Known rows, with every step that occurs
T N P B C S U G: [-13 -51  46  17   9 -11  22  -2 -25  -2 -36  -7 -16 -19 -18  18 -11  -3
  27  -5 -10   5 -23  -9  -8 -13 -20  -1   8]
U G: [ -5 -17   3  20   4 -11  14  17 -10   3 -11 -10 -10   0  -9 -10  10  -6
   3   4   9   4  12  -6  -8  -6  -3  -2 -13]
H C S U G: [-12 -27  -2   2   0 -14  29  -8 -10  10 -24  -2 -10 -10 -18   2 -10 -14
  14  -5   6   0  -8   4 -13  -6 -18   3  -2]
X S U G V: [  7  -7  -3  18  -1 -32   6  -2 -21  18   5 -21   5  -3 -25  -1  14   1
 -10  17  11  15   5  -4 -13  17  -9   1  -2]
K M U S: [-17  -6  10  -4 -17 -16  27   0  -8   0 -25  -3  -3  -1 -16  -1  -3   6
 -30  12  14   6   2   2 -12   4  20 -11 -11]
N P: [-15 -16  21  18   4 -10  17   2   1  -7   3  -2   3  -1  12   1   7  19
   0   0  -9   7 -11   0  -6   4 -10   8  10]
M U G V P: [ -7 -24  24  25 -15 -19  10  17 -21   6  -4   0  -8   1   0   4  14  -3
 -10  18   9  16  11 -18  -4  17  30   2 -22]
X S C H P K M: [ -5  10  23   1 -58 -16  31  -9  33  -9 -10   2   6  11  17   2  10  11
 -10  26  31  22 -35 -10   5  -3  -6  17   7]
X S C: [  4  15 -10   6 -15  -4  24 -12  -2   4  11 -23   1   2  -4  10   7   7
 -14   7   5   7 -25  -4 -13  10  -2   1  10]
N P K M U G V: [ -9 -35  36  25 -26 -31  16  20 -10   2 -20  -2   0   4   7   2  20  16
 -16  14  31  17  -4  -4   4  12  -4   5 -14]
N P B: [ -1 -25  32  21   2  -3  25   5   5 -11   4 -22  -5  -6  18   6 -11  22
  10   4   1   3  -4  -5   1   8  -5  11   6]
D X S: [  3  19 -17  33 -12  -5  28 -11 -10   9  39  -5   0   8  -8   4  15   6
  -1  13  15   6  11   1  -9   3   9  11  16]
C S U G V P B: [  7 -42  28   8  -7  -3  26  -4 -11   3  -5 -17 -17 -11   3  17   2  -9
   9  18   7  14  -4 -23  -1  11  13   0 -12]
T N P: [-19 -20  31  16  -7 -11  15   8 -10 -17   3   5   7   5  13   6   9  18
   5  -3 -23  10 -12 -10  -1  -2 -11   4  17]
X S C H: [ 12  12 -11  12 -29 -15  16 -19   1   2   1  -4   1  -1  -9  13  -7   0
  -1   2   7  19 -28  -3  -5  11   4  12  17]
C B P K M U: [-29 -18  53   3 -34 -16  24  18  -3  -7 -29   9  -6  -6   7  -6  -8  14
 -16  10  14  18 -10   1  -4  14  14   4 -12]
P B: [  4 -14  15  14  -4   2  24  12   4 -10   8 -30 -11  -5   8  -2 -15   9
   4  11  11  -4   4  -8   2   9   7   7  -8]
S C B P K: [-11  -6  47   4 -21  -6  22  -1  -5  -9 -12   1 -13  -9  10  11   5  24
 -12  -1  10  10 -25 -17  -5   4   5  -2   5]
B P: [-15  -4  18  15   7 -17  -3   9  -9  -2   8  10  -2 -12  -3  -2   6  11
  -7  -2 -11  -1   2  -1  -9   3   9  10   5]
B P K M U G: [-21 -28  36  12 -21 -25   9  27 -11   9 -31   5 -16  -5  -2  -6   3  -4
 -11  12  18   6   5   0  -3  -7   4   0 -19]
D X S U G V: [ 16  -2 -14  28  -3 -32   9 -13 -29  18  22 -13   1   0 -26   5  26   1
  -8  18  18  17  15  -4 -11  12   1   4  10]
G V: [  0  -5   1  21  -9 -18   7   9  -7  -9  16  -9   8   3  -2  -2  20  18
 -16   8  15   5   0  -7   0  23  10   9  -4]
D P K M U G: [ -9 -24  21  13 -31 -19  26  32   9   7 -33  -5 -10   5   7 -15   4  -8
 -11  31  28  11  14  -5   6   3  12 -11 -34]
U S X: [  7   9  -4   3  14  -5  25 -30  -6  18   8  -2 -16   1 -22   7   4   7
 -12  22  11   4 -12   3 -14  -3   4 -17   8]
V P K: [-17 -14  40   6 -28  11  26  14  12  -1  12  -1 -20   6  24  -2  10   6
 -11  24  10   2  -9 -31   4 -10  14  -4 -11]
U S: [ -8   2   2   4   2  -6  25  -8  -7  -2  -3  -6  -4   1 -18   2   5  13
 -19   4  10  -4   5 -10 -11  -5  11 -11  -1]
T N P B C: [-11 -26  58  36   0  -5  13  12 -13 -21  -6  -9  -3 -11  -1   7  -8  25
  20  -3  -3  -4 -17 -14   4   0   0  13  12]
S U G: [ -4 -22   5   2  10 -20   8   5 -14  11 -17 -19 -15 -10 -17 -10   0 -12
  -4  12  -7  10   8  -4 -17  -3 -12  -8  -6]
V G: [ -6  -1   9  18 -12   9  24  15 -14 -13  20  -7  -9   1  -5   5  -3   2
 -10  -2   9  -5  17 -13   3   2   9   8  -5]

Rows
[-27 -12  48  22 -45 -26  22  15  18 -13 -36  16  -4  -5  -2  -7 -19  14
  -8  16  37  10 -24  -1   4   5  12  21  -9]
B C H P K M U
[-19  -2  43   0 -44 -15  31   3  -6   3 -25  -4  -3  -5   4   8  -7  16
 -21  11  18  22 -27   2  -9  18   9   2  -2]
X S C B P K M U
[-19 -33  39   7 -33  -7  23  28  -3   9 -27  -2 -22   4  11  -9   6 -13
 -10  25  18  14   3 -14  -1  -8  15  -7 -29]
V P K M U G
[ -9  -8  37 -14 -38  -3  48 -14  -6 -11 -42 -12 -11  -1  -2  11  -1  21
 -29   8  27  22 -28 -12 -10  11  16 -19  -6]
P K M U S C B
[ -4  -6  -9   6  10   7  34 -22   2  13   6   8 -18  -2  -8  12   0  -8
   6  12   9   5 -34  12  -9   2  -6  -1   5]
C S X
[ -1  -4  16   2 -14   2  29  -9  -7 -18 -17 -15  -3  -3   2   4   3  15
  -7  -3   2  21 -24 -11 -12  21  10  -3   3]
S C B
[  6 -36  28  10 -17  -7  31 -10  -9   3  -1 -13 -10  -9   6  17  -7  -3
  18  12  13   8  -4 -17   2  12  10  11  -7]
H C S U G V P B
[ -9   5  39  14 -24 -26  30 -27   8  11 -29  22 -15  -4 -25   7 -16  16
 -11  30  44  11 -35   5  -4  -5  12   1   5]
B C H P K M U S X
[-24 -10  32   8 -50 -25  29  14  23 -11 -28  10  -3   3  11  -5 -18   9
 -14  21  31  17 -14   0   6   8   8  18 -11]
C H P K M U
[-19  -8  48  18 -46 -18  19  10  31 -20 -22  20   2   2   9 -14   9  16
  -1  18  33  11 -26 -13  10 -11   3  23  -1]
B C H P K M
[ -4 -27  39   6 -42  -5  14  20   8  -2  -2   5 -10  13  23  -9  42  -1
 -15  32  22  19  -2 -29  10  -6  15  -1 -21]
U G V P K M
[-18 -22  39   3 -47 -11  22  22   4  -2  -4   0  -7   7  19  -1  11   6
 -28  31  23  16  -9 -16   5  17  27   2 -22]
G V P K M U
[-20  -3  30   2 -44 -26  36  -5  13  -6 -36  14  -2   2  -8   4 -16  16
 -22  19  37  14  -9  -6  -1  -3  13   3  -6]
C H P K M U S
[ -5  -9  25  27  11   4  39 -22   9   2  -6   3 -17 -12 -12  14 -15   9
  23  15  29  -3 -41   8  -6   2  -4  15   7]
H P B C S X
[ -4  -3   3 -16 -21 -12  26 -15  -9  -4 -29 -13  -7  -5 -11  14   4   6
 -36  10  13   9 -21  -3 -14   6  19 -15  -2]
K M U S C
[  4   5  -3  -8  -6  -4  24 -23  -8  -5  -9 -16  -9  -4 -13  17  13  12
 -27   3   9   0 -19 -14 -13  -2  12 -15   7]
U S C
[-11 -23  46  23 -38 -38  16  15 -20  -1 -26  12   7   0  -3  -2   5  20
  -4   1  37  17   1   0   3  23   9  15 -15]
H C B P K M U G V
[ -2 -36  55  35 -19 -14   7  22 -15  -5 -19  -8 -12 -10  -5  -1   4   3
   3  19  25   9   0 -18   4  14  36  10 -22]
K M U G V P B C
[  3  -9  31  35  -1  -5  17  17  11 -13  -4 -17  -4 -12  -4 -10  -8  15
  10  17  19  -9   4 -13   8  16  24   5 -13]
D P B C
[ -8  -3  31   4  -5 -13  10  -8 -17 -13 -14   4  -2 -14   0   9   6  18
  -6 -10 -11  17 -17  -7 -14  17  12   4  11]
S C B P
[-14  -1  20  14 -19  -6  36  -2  -2 -17  -7   0   9   2   1 -12 -13  22
  14 -11  10  10  -2  -1  -5  22   4  14   3]
H C B
[ -3 -29  30  30   4 -26  21  -4 -12  -5 -25 -14  -3 -18 -22  12   1  10
  11   8  32   4 -12  -9  -6  12  -6  16  -7]
H P B C S U G V
[  1  -5  29  -2 -25 -11  29 -21  -4  21   2   8 -18   8  -5  12  14  10
 -32  45  31  17 -22  -9  -3   8  26 -18  -8]
G V P K M U S X
[  4 -37  38  16 -29 -12  18  21  -7  -2  -7 -17 -11   0  15   2   5  -3
  -2  27  17  19  12 -17   5  18  31   6 -25]
K M U G V P B
[-10 -13  38  -3 -18 -13  34 -19 -10  13 -13  11 -14   7  -3  17   1  17
 -18  28  11  16 -29   2  -4  -8  -4 -20  11]
T N P K M U S X
[-11 -27  41  22 -31 -11  21  22 -10   9  -3  -4 -18   4  10   6  11   5
 -16  24  29   9   1 -26   5   6  20  -4 -27]
M U G V P K
[-17   3  27  36 -15 -27  10   0  13 -18 -16  18   6  -8 -13  -6 -11  17
  13   2  19   8 -16  -6  -2   4   8  31   7]
B C H P
[  5 -34  50  27   1 -13   1   6 -20   0  -7 -19 -17 -18 -15   3   2   3
   7  20   9   5  -2 -26  -4   8  21   4  -9]
S U G V P B C
[ -1  12  10   8 -19   0  37 -15  -8  -6  -7 -20   4   1  -5   7   1  17
  -4   0   5  23 -25  -6 -16  23   2   0   9]
X S C B
[ -2 -25  43  14 -33 -32  11  10 -23  -3 -35   2  -4  -5  -3  11  19  16
 -21   7  30  25 -14  -9  -2  22  14   0 -13]
S C B P K M U G V
[-30  -9  35   5 -39 -15  35  20  21 -10 -21  -3  -3   4  16 -10  -8  13
 -22  26  30   8 -11  -1   0   6   3  10 -18]
H P K M U
[ -5 -32  40  -9 -37 -13  10  11   5   4  -7  -4 -12   6  15  -8  36  -7
 -19  38  11  23  -6 -28   2  -4   8  -8 -14]
S U G V P K M
[-12   6  12  22 -21 -26  19  -2  20 -16  -8  13   8   0   2  -5 -10  12
   8   6  13  15  -7  -4  -1   5   3  27   6]
C H P
[  5 -16  29  35 -13 -12   7   3   1 -14 -11  -1 -10 -15 -17   0 -24   8
  19  -2  17   1 -13  -9   5   7  18  20   4]
P B C H
